Each row comes from the steps of one walk. Every step used is in the known rows, and no mark comes twice. Write the walk behind each row, first mark first.
Known rows
bulasa -> nepuz -> gusa: [ 41.6 -10.2  -7.8  -3.7  -5.4  -7.9   4.2   1.7   2.1   4.3  12.0   5.6
  10.9   0.8 -34.4  26.5 -17.0   4.4  19.4   9.4]
buku -> gusa: [ 10.0   7.5  -0.3   4.2  -3.8   2.5   9.9  -7.5 -39.4  -0.8 -11.3   9.7
  -7.5   3.4   0.2 -13.4  -2.9  -9.6   2.5   4.1]
virib -> famom: [ -5.9  -8.1  -3.8   7.8  12.9 -24.5 -16.5 -10.0   8.7   7.3  -5.3   8.4
  -8.0   8.9   8.9  -0.7 -11.5 -17.1  12.0  -1.2]
bulasa -> gusa -> buku: [ 39.5  27.7  -3.4   4.3 -15.6  19.0   6.1  25.0 -18.1   0.3  18.0   4.4
   7.8 -20.1  -7.5 -16.7  -1.5   8.1 -10.4  10.7]
gusa -> bulasa: [  6.7  11.0  -4.4   0.2  -5.3   0.1  16.0 -13.1   4.8  -6.4 -13.8  11.1
  -9.5   6.5  -6.4 -17.3  19.2  -7.4  -8.1   4.1]
gusa -> famom: [ -0.8  -1.9  -6.6   7.9  -4.8  -3.4 -16.7 -17.9  20.7  -2.4  -0.6  16.3
 -14.6 -15.2  11.6  -9.6 -11.3  -9.6  -2.0   2.8]
buku -> gusa -> famom -> virib: [  3.2  -4.9 -23.2  15.1  -4.3   2.6  -4.4 -38.3 -11.9  -5.0 -17.2  39.4
 -28.0 -11.5  18.6 -10.3 -11.6  -4.5  15.5 -16.6]
famom -> nepuz: [ 16.2 -11.3  16.1 -20.1 -11.7   1.9 -12.0   3.7   6.8  -4.2  -6.5 -29.1
  13.1   8.3   1.8   0.0  -2.9   3.4  10.3  18.2]
virib -> famom -> nepuz -> bulasa: [  5.2 -25.4  17.4 -27.9  -9.4 -31.9 -15.7 -20.1  14.6  -2.2   6.3 -20.1
  -2.5  29.3  11.2   5.9 -20.4  -3.7  18.8  16.2]
famom -> nepuz -> bulasa: [ 11.0 -19.1  23.4 -40.3 -23.5  -7.5   0.7 -11.5   6.6 -10.0  13.3 -32.6
   3.9  22.3   1.1   7.1 -10.7  14.2   8.1  20.2]
bulasa -> gusa -> famom -> virib: [  0.2   6.8 -30.0  12.9   6.2  16.4  -1.4 -21.2  21.0   2.5 -11.3  27.1
 -19.7 -25.6  14.3   1.5 -10.2  14.5  16.6 -15.7]
gusa -> famom -> virib: [ -7.7 -14.2 -25.2  12.7   1.6   0.4 -15.2 -31.5  31.1  -3.9  -6.6  32.2
 -22.0 -15.3  20.1   3.1  -9.3   6.5  13.4 -22.5]
nepuz -> famom: [  5.5 -34.0   5.8   4.9   6.2 -12.0   9.8   1.0   3.7  -6.2   5.6 -13.3
 -25.4  -7.1  -9.9  -9.7  -6.3  -1.0  -7.2   5.9]
bulasa -> nepuz: [ 18.6  -4.6   0.4   1.6  -3.2 -14.1  -2.3   9.1  13.1   0.1  -9.9   8.8
  10.5   4.9 -34.6   5.2  -7.0  -4.2   8.4   7.2]
bulasa -> nepuz -> gusa -> buku: [ 69.9  -4.1  -2.9  -2.2 -24.5  -6.4  -1.9  18.3  -9.3   0.2  32.4  10.4
  20.8  -6.5 -37.6  12.0 -16.7   4.6   4.5  14.7]
famom -> virib: [ -6.5 -14.8 -21.6   4.3   5.6   4.8   2.1 -15.1  11.0  -2.8  -7.7  16.5
  -8.0   0.6  10.4  12.6   1.1  17.3  17.5 -28.6]
buku -> gusa -> bulasa -> nepuz -> famom: [ 33.8 -12.5   0.9  10.5  -7.2 -16.6  30.7 -12.7 -20.9 -10.3 -27.9  19.1
 -24.9   7.1 -38.7 -31.4   2.9 -20.1  -1.4  18.6]
famom -> gusa: [ 26.1  -9.7 -19.6   0.2  -2.3  14.3 -24.4   3.2  -7.9   3.0  26.4  23.8
   4.4  -0.5  -5.2  -6.0   0.4  10.4   9.9  -5.2]

Write each row's walk
[ 57.5  -0.9 -16.7   2.5 -22.6  19.4 -30.5  21.1 -19.2  -2.8  49.6  29.9
  12.6  -8.5  -9.8 -22.8   0.5   9.2  -4.1   0.7]	famom -> gusa -> buku
[ 35.2  -4.8  15.2 -23.5 -20.9 -17.8 -13.0  -1.7   1.8  -3.0  21.7 -17.7
   3.2  14.6   5.2  -8.4 -21.0   2.0   9.2  26.2]	virib -> famom -> nepuz -> bulasa -> gusa -> buku
[ 23.1   4.4  -3.6   2.5  -8.1 -11.8  14.3  -5.8  16.4  -5.3 -22.1  19.6
  -0.7   9.3 -35.7 -12.5  13.6 -11.7  -0.7   9.9]	gusa -> bulasa -> nepuz
[ 46.2  -7.0   6.5 -27.5 -21.3   6.0   7.0 -12.4  -0.1  -5.8   4.5 -23.2
   8.0  10.4  -2.6   6.6   1.5   7.4  14.4  22.4]	famom -> nepuz -> gusa -> bulasa
[ 17.3  17.6  -4.1   4.6  -9.8   1.4  25.3 -20.6 -35.3  -5.6 -24.2  20.9
 -16.8   7.3  -5.7 -27.3  14.9 -15.9  -2.9   7.5]	buku -> gusa -> bulasa
[ -1.1 -47.5 -13.6   8.8   9.9  -7.5  11.9 -12.1  13.3  -9.5  -1.4   3.7
 -31.5  -6.3  -1.7   1.1  -6.1  14.2   8.6 -19.5]	nepuz -> famom -> virib
[ 57.1 -36.5  -8.7   8.3 -14.7   4.9 -17.2  19.7 -12.7  -8.3  50.2  12.6
 -12.3 -14.4 -18.9 -31.4  -6.0   6.9 -11.1   7.0]	nepuz -> famom -> gusa -> buku
[ 68.3 -38.0  -8.4   9.6 -14.5 -10.1 -17.9  24.9   2.4  -6.2  34.0  20.5
  -1.3  -8.9 -50.2 -21.9 -11.3   1.4  -1.3  14.1]	bulasa -> nepuz -> famom -> gusa -> buku
[ 45.6 -11.0 -18.0  11.4  -6.8  -7.8 -43.6   9.2  -7.2   3.8  38.5  32.8
   3.9   1.8   0.6 -20.9 -10.5  -7.8   6.4  -1.2]	virib -> famom -> gusa -> buku
[ 32.7   3.8 -11.7  -7.3 -10.5   5.8  22.2 -17.2  -9.7  -1.0  11.2   7.0
  -6.1   3.6  -4.5   7.7   5.3   3.6   4.6   3.9]	nepuz -> gusa -> bulasa
[ 30.1  14.3  -4.1   6.3 -12.8  -9.6  23.5 -13.9 -24.9  -6.6 -31.5  28.1
  -7.5  11.5 -32.1 -22.3   8.6 -19.1   4.1  12.6]	buku -> gusa -> bulasa -> nepuz
[ 56.7 -16.9   7.7 -14.3 -17.6 -17.1 -27.3   2.4  -3.4   0.9  26.1 -16.8
  12.8   5.4   8.0   5.1 -23.4  -5.7  17.7  21.3]	virib -> famom -> nepuz -> gusa -> buku
[  6.2  20.2 -13.1   8.7   1.1  13.1  -3.2  -8.3  12.2   4.9  -6.1  14.2
 -14.6 -24.6   7.9  -8.4 -11.0   1.3   1.3   7.7]	bulasa -> gusa -> famom
[  2.8  10.2  -1.8 -20.2  -9.3   4.9  25.3 -10.4  -7.5  -1.2  17.1  -3.7
 -12.1   7.7  -2.5   7.4 -10.6  20.4   0.4   7.0]	nepuz -> bulasa -> gusa
[ 26.8 -23.0  -0.5   5.8  -3.9 -22.0  22.0  -5.3  20.2 -10.0 -18.6   9.2
 -20.2   5.0 -43.7 -19.4   8.4 -11.7  -6.1  15.2]	gusa -> bulasa -> nepuz -> famom
[ 19.0  -9.9  12.8 -21.1 -27.2  -7.3  -5.6 -34.6 -14.0 -11.5  -0.7  -1.2
 -17.5   7.7  12.5 -13.3 -22.3  -6.3   6.7  24.6]	buku -> gusa -> famom -> nepuz -> bulasa
[  8.2 -17.3  12.3 -10.5   1.2 -24.3 -25.9  -6.5  16.0   3.0 -10.2 -18.3
   4.4  13.8  11.2   0.1 -13.4 -13.8  20.4  14.8]	virib -> famom -> nepuz
[ 36.2 -12.9 -26.0   9.9   4.2 -21.9 -25.1 -10.4  17.5   7.1  -0.6  44.8
  -4.8  16.2 -23.6 -16.4  -0.1 -16.8  20.7   0.3]	virib -> famom -> gusa -> bulasa -> nepuz
